Each row was made from one small tree. The marks that hang from a mark follow it in brackets, in alphabetical order. Every link used is in the known rows. Write each row's tree.
Known rows
megi[nezut[kimet]]: [ -6.2 -26.1 -14.2  -5.9 -10.8 -20.6  10.4 -14.8 -37.8   0.4   8.2   5.3
  23.2  18.6   3.9  10.3 -19.9 -11.2  50.8 -30.4   9.1  -4.1]
megi[nezut[veni]]: [  4.9 -47.0   5.4  -7.4   3.0  -9.0   7.5  -1.1  -6.7 -34.2  18.2  -6.5
   9.0   4.6  20.4  22.3  -3.4  -8.5  27.4  -6.4   3.3 -22.7]
veni[nezut[dilik kimet siras]]: [ 22.0 -38.5 -12.9  24.5  -6.2 -25.3  19.3   4.3 -22.7  11.3   7.3  -3.8
   3.1 -22.9  36.1  14.7  41.9 -19.4  10.2 -56.2  -0.3  -4.6]
nezut[dilik kimet siras veni]: [  4.2 -72.1  25.3  28.3   1.5 -35.1  16.6  18.8 -36.2   2.9  33.6  -8.2
 -22.7 -40.8  64.7  56.3  81.9 -20.0  73.3 -28.1  -3.0 -42.2]
dosad[siras]: [ -9.5 -13.5  -2.5  -7.6 -10.9  20.5 -12.3 -22.0 -14.1   9.3  22.5   6.6
 -10.3  10.2  23.0   4.7   3.6  39.2 -16.5   6.3 -10.0   2.6]
kimet[nezut]: [ -0.1  -0.3 -23.8  -9.5  42.5 -20.5  -7.5 -10.7 -11.6 -17.9  12.1  -3.1
  -0.1  41.6 -12.2 -10.5 -11.9 -14.7  26.2  -3.3  20.3 -13.1]
megi[nezut]: [ 12.5  -9.7 -11.2  -8.7  -2.4 -10.3  27.2 -17.6   4.7 -22.0  -9.2   6.5
  32.2  13.9   8.1   8.3 -26.0  -1.7  12.3 -11.6  -2.4  -0.9]
tamatep[meno[kimet[nezut[dilik]]]]: [  2.8 -12.6  -3.6  35.1  36.5 -19.0  -6.8  16.3  -1.8 -31.6 -24.2  31.5
  10.0  34.2  29.5  14.0  -3.7  -9.1  16.4 -14.1  23.0 -11.9]
nezut[dilik]: [  9.1 -16.4 -20.1  32.7  -2.8 -33.8   9.3  -0.5   9.0  -0.2  -5.9  -7.8
   2.7  -0.7  23.1  18.4  21.9   2.1  -2.3  13.4  18.2 -15.0]
megi[nezut[dilik kimet siras veni]]: [ 16.4 -82.9  10.7  18.0  -0.4 -43.2  43.0   3.8 -38.3 -21.6  25.9  -6.2
   9.0 -25.7  67.5  61.3  54.3 -18.3  87.8 -37.4  -0.3 -43.4]
megi[nezut[dilik kimet veni]]: [ -0.2 -81.3 -13.7  28.9 -13.9 -53.7   7.1   2.3 -32.0  -8.4  28.3  -6.8
   0.4   4.9  41.9  46.0  21.6 -19.0  58.8 -15.5  31.2 -39.0]
nezut[veni]: [ -6.3 -36.4  18.8  -4.5   9.9   4.0 -14.5  14.8 -12.2  -9.8  28.7   0.9
 -24.7  -9.6  12.4  19.2  22.8  -8.8  11.3  -2.0   9.7 -20.9]
tamatep[meno[megi]]: [  1.1  20.1   1.1 -12.6 -16.2  42.6 -24.3  15.4  11.5  -6.1 -18.6 -13.3
  19.3   9.9   9.2  11.7   4.9  17.9 -22.3 -15.3 -26.3  -5.7]
nezut[dilik kimet veni]: [-13.5 -67.4   1.5  36.5  -8.7 -38.2 -19.4  19.5 -41.1  14.2  38.7  -8.8
 -31.4  -7.5  36.4  42.4  50.4 -14.0  53.6  -5.8  32.3 -37.5]
meno[dilik megi]: [ 11.9   6.9 -30.5 -28.2 -46.6  23.2  10.2  16.2  24.1 -44.8  10.9 -43.3
  -6.4   4.3   9.2 -12.1  17.9  38.6 -14.0  23.4  -4.7  -8.9]
nezut[dilik siras veni]: [ 19.6 -58.4  23.9  24.0  17.3 -21.8  31.8  17.8  -0.9 -20.6  15.9 -18.2
 -17.1 -37.7  65.1  49.8  74.2  -9.6  32.9 -13.7  -6.2 -40.4]
kavi[siras]: [  6.2  -2.3 -14.1  -2.3  29.5  -5.3  28.2   7.7  -9.1 -11.5  -2.9  10.7
  23.9 -41.2 -12.1  -7.2  -3.1 -17.9   2.5   9.6  -1.8 -11.7]
nezut[siras]: [ 17.4  -7.3  24.2  -6.1  15.8   9.5  32.9   1.2  -2.6 -12.1  -6.2  -3.8
  10.9 -26.5  26.5  14.2  33.1  -2.5  21.5 -18.8 -31.8  -5.0]
kimet[nezut[dilik siras veni]]: [ 21.9 -57.8   2.8  17.5  59.8 -33.7  24.0   7.2 -10.6 -43.2  28.2 -14.2
 -14.7   1.7  58.3  42.3  58.7 -19.9  59.4 -10.5  11.5 -54.3]
meno[dilik nezut]: [ 19.5   0.1 -36.4 -30.5  -5.4 -19.5  32.5   1.1  23.9 -49.3 -22.5 -13.2
 -10.5 -10.0  25.9 -22.6 -31.1   8.7  27.0  22.0  -0.8  -8.3]
tamatep[meno[dilik kimet megi]]: [  4.5  12.1   4.8 -20.9 -41.8  54.0  -6.6  42.7  19.1 -53.6 -18.5  -7.9
  -2.5  -0.2  18.1  -4.9   7.1  44.2 -21.6   1.4 -21.7   5.0]
meno[dilik megi nezut[veni]]: [ -3.7 -23.8 -13.7 -44.0 -19.1   8.5   5.6  27.7  38.0 -65.0   4.9 -44.2
 -24.2 -21.9  36.2  -3.7   5.4  25.4  22.5  28.8  -5.4 -40.1]
veni[nezut[kimet siras]]: [ 12.6 -21.1   6.2  -6.8  -1.3   7.3   5.1   1.7 -33.4  11.5  18.7  10.0
   0.0 -18.1  11.4  -1.9  18.8 -20.6  15.0 -67.6 -13.2   6.0]
meno[dilik kimet nezut]: [ -1.7  -0.6   0.3 -23.5  -7.6  -8.1  28.2  21.8  33.0 -64.7 -32.4  13.0
 -11.9 -23.8  30.7 -24.3 -34.2  12.9  15.9  21.9   1.5  -4.4]
kimet[nezut[siras]]: [ 15.0  -6.1   2.3 -13.8  58.8 -10.3  27.4  -9.0 -12.7 -32.5   4.3   2.7
   8.6  16.1  18.1   3.9  18.9 -15.6  48.2 -23.6 -15.2 -16.7]
tamatep[meno]: [ 15.4   5.1  -1.4   0.8   5.6  15.8 -13.0   3.6 -20.2   3.9 -15.6  10.6
  15.3  13.3   4.1  11.5  -9.1  -2.8   3.7 -23.4 -18.0   8.0]

Write each row's tree
[  2.5 -53.7 -20.4  21.9  44.1 -49.1  -7.3   4.2 -13.2 -32.1  32.9 -17.4
 -24.2  30.1  28.0  23.1  34.3 -23.8  37.8   4.8  43.5 -44.4]	kimet[nezut[dilik veni]]
[  8.0 -41.1  27.4 -17.2  67.5  -7.8  14.4   8.5 -24.8 -40.7  32.3  -6.7
 -16.3   1.5  31.4  19.1  38.7 -20.5  62.9 -21.0  -8.1 -36.9]	kimet[nezut[siras veni]]
[-18.7   7.9   7.8  10.5 -15.1  11.6   4.8  37.9  61.9 -31.4 -73.8  17.7
  28.1 -17.2  55.4  20.2 -10.5  19.1  -8.4   0.4 -17.7 -26.4]	tamatep[meno[kimet megi nezut[dilik]]]
[ -9.3 -63.4   7.8  -6.9  -4.7 -22.7  -3.9   0.2 -46.7  -7.8  35.2  -2.3
   1.5   6.1  18.7  31.8   5.7 -15.4  65.7 -27.5  15.1 -27.7]	megi[nezut[kimet veni]]
[ 38.4 -23.0 -10.4  26.6   3.8 -14.7  33.7   4.2  15.6 -12.6  -7.5  -6.5
  16.7 -24.9  39.6   9.4  36.2 -16.9 -29.6 -40.3 -10.6  -6.0]	veni[nezut[dilik siras]]
[  4.5 -22.1 -34.4  19.3 -31.3  -6.5   0.4   1.6 -12.4  -3.2 -17.8 -11.6
  43.9  25.7  35.6  41.2   8.3   8.2  31.6 -33.5  -0.4 -23.1]	tamatep[meno[megi[nezut[dilik kimet]]]]
[ -5.4 -56.0  43.0  -3.5  11.2  -6.2   5.5  17.3 -50.6   1.3  42.4  -0.9
 -27.3 -36.6  37.5  36.4  61.8 -17.7  76.7 -36.7 -19.0 -28.3]	nezut[kimet siras veni]
[ 16.3  16.9 -35.1 -39.2 -24.0  23.6   9.2  15.8  31.9 -53.2 -40.2 -25.3
   7.7  -0.1  26.2 -13.4 -24.2  25.5  11.0   3.6 -28.6 -14.5]	tamatep[meno[dilik megi nezut]]
[ 11.0  20.0  18.5 -31.4  18.8  37.0  26.8  11.9  34.4 -28.9 -55.7  -4.4
  40.8 -29.8  49.6  20.8   3.0   7.9  26.3 -30.8 -66.0 -21.8]	tamatep[meno[megi nezut[siras]]]
[ 22.1 -24.9 -18.4 -39.9 -41.6  11.1  54.3   6.5 -15.4 -54.2  14.8 -38.9
  21.0  -8.9  39.2  13.3  27.4  26.9  60.7 -21.2 -31.6 -16.2]	meno[dilik megi[nezut[kimet siras]]]
[ 32.1 -20.2 -20.3  16.6  47.9 -34.8  39.8  -9.3  -2.7 -31.2   1.0 -10.6
   9.9  14.8  42.2  26.1  32.3 -13.0  46.7 -12.2   2.3 -31.1]	kimet[nezut[dilik siras]]
[ 15.4 -28.8  11.1 -10.3   1.5 -12.7  41.9 -15.5 -35.0  -8.1   3.1   4.7
  33.2 -11.3  30.2  26.6   9.4 -13.2  70.9 -48.7 -25.2  -9.1]	megi[nezut[kimet siras]]
[-18.9 -14.3 -14.5 -20.6 -39.7   7.5   2.6  -4.6  -3.0  -4.3   2.5 -14.7
  30.3  18.8   9.8  16.8  -8.4   9.7  31.0 -24.2  -5.0 -16.6]	meno[megi[nezut[kimet]]]
[-25.3  -5.5  -8.4  13.1   4.4  -6.7  -5.8  21.9  44.5 -42.9 -10.5   1.6
   9.4  28.3  26.9  12.6  17.6  18.8  -6.9  15.2  23.1 -30.6]	meno[kimet[nezut[dilik]] megi]
[  4.6  -6.1 -13.8 -16.8  15.7  -6.4  12.6  17.6  -4.4 -69.5  11.9   4.0
 -17.2  30.1   5.3 -26.1 -13.9   6.4  17.4  15.5  30.4  -1.9]	meno[dilik kimet[nezut]]
[-35.3 -47.8  -7.4   4.2 -13.1 -30.5 -13.4  24.7  21.5  -9.0   1.6 -24.3
 -16.5 -20.8  52.4  38.6  30.4  -2.5  53.5   3.8  14.3 -63.2]	meno[megi nezut[dilik kimet veni]]
[  6.8 -42.8 -33.4  26.3 -19.4 -52.1  20.6 -12.2 -22.1   0.1   1.3   2.7
  24.8  16.4  29.9  27.4   1.7  -9.7  46.8 -17.6  24.0 -17.3]	megi[nezut[dilik kimet]]
[-17.8  -6.5 -27.1   8.0 -14.3 -15.0 -11.3  14.9   8.8   2.9 -41.9  -5.4
  18.0  -0.6  46.5  27.7   3.5   6.7  39.7 -16.9  -6.2 -29.4]	tamatep[meno[megi nezut[dilik kimet]]]
[ 32.8 -68.3  12.5  20.8  11.5 -35.2  55.5   3.6   5.7 -43.1  11.9 -10.1
  18.4 -24.5  72.8  57.3  42.9 -11.5  45.3 -18.2 -11.0 -44.8]	megi[nezut[dilik siras veni]]
[ -7.5 -13.2  16.9 -17.9  24.4 -21.1  30.5  -1.9 -10.3  -0.3 -23.0   7.9
   5.3 -38.7  42.2  17.2   3.9 -17.6  81.2 -33.2 -28.7 -21.9]	meno[nezut[kimet siras]]
[ -4.7   5.3  14.7   0.4  40.3  10.6 -21.4  17.2 -13.0 -30.1 -17.4  39.9
  15.1  38.3   4.7  -4.0 -24.0 -12.4  19.0 -25.4   7.8   0.4]	tamatep[meno[kimet[nezut]]]
[-19.1  -9.1   9.9  21.9   3.4 -34.4  21.0  20.5  53.8 -28.4 -54.5  32.7
  12.0 -25.4  47.6  11.4 -17.1  -1.9  10.3  14.4  15.4 -19.8]	meno[kimet nezut[dilik]]
[ 10.7 -42.4  44.3 -29.7   9.5  -1.1  46.0  36.7  21.5 -81.0  -7.5   9.5
 -22.9 -58.1  71.5   7.7  19.8   6.6  52.0   5.7 -22.3 -27.1]	meno[dilik kimet nezut[siras veni]]
[-29.5 -40.8  10.9  12.9  11.9  -7.4 -18.7  38.9  35.2 -53.7  19.7  -2.9
 -19.4  17.9  40.2  29.9  41.7   8.7   7.7  17.6  32.5 -50.2]	meno[kimet[nezut[dilik veni]] megi]
[  6.8 -68.2  29.3 -11.9   8.1 -10.9  29.8   0.2 -45.1 -18.7  34.8   1.6
   9.3 -19.3  42.8  44.2  31.3 -17.1  88.9 -43.8 -18.6 -32.6]	megi[nezut[kimet siras veni]]
[-29.9 -10.7 -29.8   3.7 -25.1 -28.1  -0.4  11.1  29.6   3.4 -29.4 -17.8
   5.8 -13.5  41.3  22.4   6.6   7.3  41.1   0.9   4.1 -39.2]	meno[megi nezut[dilik kimet]]
[ 34.7  -6.7 -13.3 -36.9  10.2 -12.5  60.6   2.6  18.9 -59.5 -25.9 -14.3
  -2.6 -39.9  47.3  -7.3   0.6   4.8  47.4   0.6 -32.4 -15.3]	meno[dilik nezut[siras]]
[ 22.6 -50.3 -10.7  21.7  -2.2 -40.7  56.0 -12.0 -24.6 -11.7  -3.4  -2.4
  31.8 -11.5  54.7  41.5  36.7  -9.5  71.0 -35.6  -7.5 -25.3]	megi[nezut[dilik kimet siras]]
[-20.9 -59.2  -8.5  19.4  11.1 -59.4  -4.1  12.6 -10.2  -0.3   0.1  -4.0
 -26.8 -25.9  47.6  35.0  22.5 -20.4  70.6  -1.9  25.0 -43.9]	meno[nezut[dilik kimet veni]]
[-10.0 -32.2 -35.9  10.9 -45.8 -23.9  17.0   0.4   3.7  -8.6  -1.9 -23.6
  35.6  14.9  33.0  34.2  12.9  14.0  26.9  -9.3  14.6 -29.6]	meno[megi[nezut[dilik kimet]]]
[  8.6 -35.2 -34.4  29.5 -21.4 -31.2 -11.5   5.0 -22.4  23.5  15.7  -5.3
  -6.2   7.4   5.6  -1.4  15.3 -21.7 -15.0 -37.8  33.2  -0.9]	veni[nezut[dilik kimet]]
[ 16.7 -12.6  15.9 -35.7 -44.1  34.9  65.3  26.0  42.7 -90.0 -15.7 -13.5
  32.9 -26.8  50.5   4.5  14.1  42.6   9.7  -4.7 -39.3 -11.2]	meno[dilik kimet megi[nezut[siras]]]
[  6.7   3.4   6.4 -35.5   8.9  28.1  35.0  32.0  25.6 -87.2   8.3 -16.6
  -3.8   6.5  37.4  -9.1  30.1  34.3  22.8   2.3 -20.7 -23.8]	meno[dilik kimet[nezut[siras]] megi]
[ 12.9 -37.9  11.7 -10.9  27.3   7.1 -18.7  35.6 -34.4 -76.1  26.0  11.3
 -29.4  29.8  24.5  -0.3   1.1   1.5  36.1 -10.4  20.8 -15.7]	tamatep[meno[dilik kimet[nezut[veni]]]]
[ -9.6 -37.6   6.6 -22.8 -16.4  20.8   4.3  14.5  26.8 -41.2  18.2 -21.6
  20.2   6.6  23.9  25.2   8.4  13.5   3.9   0.5  -4.9 -33.8]	meno[megi[nezut[veni]]]
[-14.4  24.3  -5.4 -25.9  -1.7  31.0  -8.8  12.3  34.5 -17.4 -54.1   0.8
  27.9  -1.6  21.5   5.7 -31.7  13.5   9.7 -13.5 -35.9 -15.7]	tamatep[meno[megi nezut]]
